Each row comes from the steps of one walk. Every step used is in the known rows, and no mark comes twice. Write the walk behind each row, first mark first.
Known rows:
duzap/nota: 2.4, 24.8, 30.3, -0.7, -18.0, -8.7, 33.7, 4.9, -17.7, -37.8, -0.8, -6.9, -10.5, -46.2, 31.1, -37.1, -8.4, -4.4, -6.3
koma/bazo: -2.2, 17.2, 29.7, 13.0, -20.2, -6.4, 10.2, 20.9, -21.1, -38.1, -6.1, 24.8, -7.6, -63.3, 34.0, -35.7, -6.2, 26.8, -4.2
bimi/fibag/zotev/koma: 0.2, -11.6, -0.6, -34.0, -14.8, -19.3, 24.8, 39.0, -15.0, -34.4, -4.6, 45.5, -2.3, -43.2, 16.3, -32.8, -11.9, 1.1, 14.7
bazo/koma/duzap/nota: -12.8, 29.3, 40.7, 6.2, -23.3, 8.6, 13.4, -11.4, -28.3, -43.3, -0.2, -5.1, -1.5, -40.5, 31.3, -22.1, -6.4, 0.8, -7.3
fibag/zotev/koma/duzap/nota: 5.2, 9.5, 18.4, -32.6, -23.4, 15.7, 29.7, 12.9, -15.6, -47.5, 0.2, 14.6, -0.9, -45.6, 15.5, -25.1, -6.3, -4.9, -11.5
nota/zotev/koma/duzap: 4.3, 5.9, -10.3, -0.1, -25.8, 15.8, 9.6, 17.8, -37.3, -42.7, 11.8, -16.3, 5.4, -51.5, 25.6, -23.9, 6.4, 34.1, -37.0
duzap/nota/zotev/fibag/bimi/koma: 6.9, -13.2, -24.0, -8.1, -22.7, -14.4, 9.8, 14.1, -3.0, -28.4, 24.4, -32.1, -13.6, 25.2, 50.2, -38.4, -5.1, 23.6, -27.3
bimi/koma: -3.2, -5.7, -30.6, 11.7, -7.0, -6.8, 24.3, 15.1, -20.2, -15.9, 5.2, 16.1, -7.8, -37.9, 28.8, -38.9, -3.5, 12.0, 20.1
duzap/koma: -1.0, 30.9, 3.7, 34.2, -20.8, 4.3, 50.0, 13.3, -18.2, -47.1, 3.9, 5.5, -12.0, -26.3, 34.4, -36.1, -9.7, 17.9, 7.5
fibag/zotev: -3.1, 10.3, -2.4, -11.2, -21.1, -18.5, 24.4, 18.2, -2.7, -33.6, -3.3, 26.9, -17.4, -56.7, 43.9, -45.5, -10.8, 14.2, 12.9
koma/bimi/fibag/zotev/nota: -2.8, 1.5, 0.6, -52.2, -29.6, -37.7, 21.2, 22.5, -11.8, -32.4, 2.3, 56.5, -8.4, 46.7, 31.6, -31.8, -1.5, -16.2, 39.4
bazo/koma/bimi: -13.4, 16.5, 4.8, 6.3, -20.1, -7.8, 8.1, 3.2, -27.9, -40.5, 15.8, 19.9, -13.9, -45.5, 43.7, -30.1, -1.2, 27.0, 21.1
duzap/nota/zotev/fibag/bimi/koma/bazo: 4.8, -13.3, -9.9, -7.1, -22.4, -14.4, -4.3, 23.0, -6.8, -33.9, 18.2, -22.3, -9.9, 25.1, 51.5, -34.9, -4.0, 35.6, -28.1
duzap/nota/zotev/fibag: 5.1, 25.1, 15.3, -26.3, -19.1, -26.3, 12.0, 8.7, -10.5, -39.5, 12.6, -40.1, -10.1, -18.1, 46.4, -40.5, -4.6, 12.1, -48.6
bimi/fibag/zotev/koma/duzap/nota: -2.9, -3.0, 30.9, -46.1, -25.5, 3.9, 27.7, 20.2, -24.0, -40.8, -4.8, 33.6, 8.1, -14.8, 8.4, -22.1, -8.6, -17.6, 4.2
bazo/koma/duzap/nota/zotev: -15.2, 25.0, 11.1, 4.3, -27.6, 0.2, 1.9, -9.4, -36.9, -46.8, 5.9, -46.1, 0.4, -25.9, 51.1, -25.5, 1.3, 18.3, -19.2
nota/zotev/koma: 10.5, 4.2, -26.1, 0.8, -13.9, -6.7, 15.7, 30.0, -28.7, -42.3, 9.3, -26.2, -3.3, -68.6, 32.2, -33.5, 2.3, 33.7, -27.7
nota/zotev/fibag: 1.8, 17.4, -0.7, -15.0, -19.7, -26.7, 4.4, 17.8, -10.0, -33.2, 13.6, -18.9, -11.8, -34.4, 48.3, -42.6, -4.3, 33.7, -46.1
nota/zotev/fibag/bimi: 7.3, 3.0, 7.4, 2.6, -34.6, -19.4, 1.5, 19.2, 1.6, -37.0, 21.5, -12.3, -19.0, -13.3, 56.0, -40.0, -6.9, 47.9, -48.2

Which walk is each row?
8.5, 18.8, 34.9, -9.0, -21.2, 24.2, 29.2, 7.4, -30.4, -45.0, 4.1, 3.0, 4.7, -49.3, 4.9, -18.8, -2.3, -4.2, -26.9 -> zotev/koma/duzap/nota
-12.6, 7.4, -4.6, -43.1, -21.7, -42.3, 7.9, 18.0, -13.6, -36.7, 0.4, 48.9, -8.2, 37.9, 37.5, -26.2, -3.7, -11.4, 48.7 -> bazo/koma/bimi/fibag/zotev/nota
0.1, -4.8, -5.5, -35.1, -26.8, -11.8, 20.0, 23.0, -46.5, -46.1, 20.0, -16.1, 4.1, 4.4, 28.4, -25.9, 6.4, 6.7, -0.1 -> duzap/nota/zotev/koma/bimi/fibag
-2.1, -18.6, -23.6, 1.2, -36.0, 7.0, -4.8, 9.9, -10.6, -21.8, 28.8, -1.7, -6.2, 22.2, 45.5, -31.0, 0.5, 46.6, -33.3 -> nota/zotev/fibag/bimi/koma/duzap
12.6, 11.1, -12.5, -8.6, -12.7, -8.6, 24.6, 21.3, -29.8, -48.0, 6.7, -47.3, -2.4, -51.6, 30.1, -31.8, 0.2, 12.7, -30.8 -> duzap/nota/zotev/koma
-21.8, 4.6, 15.6, -7.1, -24.2, -18.2, 5.5, 9.0, -36.8, -34.1, 10.8, 37.2, -4.6, -13.6, 37.3, -26.7, -4.0, 14.6, 37.3 -> bazo/koma/bimi/fibag
8.3, 7.0, -16.5, -21.5, -23.7, -0.7, 21.8, 16.2, -38.1, -52.3, 23.5, -34.0, -4.3, -27.1, 35.3, -28.8, 8.3, 18.5, -15.9 -> duzap/nota/zotev/koma/bimi
-16.4, 21.9, 25.5, 15.5, -23.5, 8.8, 4.5, -2.8, -27.4, -36.2, 0.9, 18.4, -2.0, -57.0, 32.8, -23.6, -5.6, 22.6, -2.1 -> bazo/koma/duzap
-5.9, -9.9, 15.1, -35.7, -27.8, 3.6, 19.4, 27.5, -23.2, -34.9, -1.7, 54.7, 7.2, -32.1, 10.8, -23.8, -7.7, 3.6, 8.5 -> bimi/fibag/zotev/koma/duzap
-3.5, -12.6, -20.4, -23.0, -27.1, -11.3, 11.5, 30.2, -45.8, -40.3, 21.9, 5.0, 3.2, -12.3, 30.8, -27.3, 7.9, 26.3, 3.3 -> nota/zotev/koma/bimi/fibag
-0.9, -8.2, 8.8, -23.5, -22.4, -4.0, 22.7, 28.3, -37.8, -36.3, 15.7, 44.3, 1.5, -24.3, 11.2, -24.1, 0.4, 8.0, 14.5 -> zotev/koma/bimi/fibag
4.3, -15.0, 5.5, 6.1, -20.2, -3.9, -0.9, 28.0, 2.6, -23.5, 13.8, 39.4, -13.0, -3.6, 33.7, -33.4, -10.0, 37.7, -14.3 -> zotev/fibag/bimi/koma/bazo
2.2, -21.1, -23.0, 30.3, -21.1, 0.9, 20.9, 17.8, -9.0, -20.1, 12.0, 22.6, -15.6, -19.7, 36.4, -36.7, -7.2, 26.2, 21.2 -> fibag/bimi/koma
-4.2, -19.9, -5.9, 28.7, -34.5, 24.3, 14.9, 5.8, -17.9, -20.4, 14.9, 31.4, -6.6, -2.5, 30.3, -28.0, -2.8, 26.7, 11.1 -> fibag/bimi/koma/duzap
3.9, 10.4, 38.0, -8.8, -46.3, 1.9, 4.3, -0.7, -7.5, -44.5, 22.2, -24.5, -9.0, 17.7, 47.4, -29.3, -4.3, 28.0, -58.8 -> koma/duzap/nota/zotev/fibag/bimi
-5.8, 26.5, -1.1, 23.2, -32.8, 11.2, 46.7, 7.4, -26.9, -52.3, 20.6, 17.8, -14.8, -2.0, 38.3, -33.4, -1.1, 23.6, 21.4 -> duzap/koma/bimi
9.1, 6.6, 35.9, 4.5, -29.9, -9.9, 12.4, 16.8, 10.6, -33.3, 15.8, 28.5, -20.7, -27.5, 35.7, -36.5, -13.8, 28.0, -34.6 -> zotev/fibag/bimi
-3.3, 30.5, 17.5, 35.7, -22.7, 6.3, 36.2, 20.7, -21.9, -53.6, -2.1, 15.7, -8.1, -27.8, 34.6, -32.6, -8.3, 29.2, 6.0 -> duzap/koma/bazo
-4.9, 16.9, -10.2, -27.3, -31.9, -25.2, 47.3, 22.4, -12.3, -47.7, 5.2, 48.7, -9.2, 80.5, 32.9, -28.9, -3.3, -13.1, 49.8 -> duzap/koma/bimi/fibag/zotev/nota
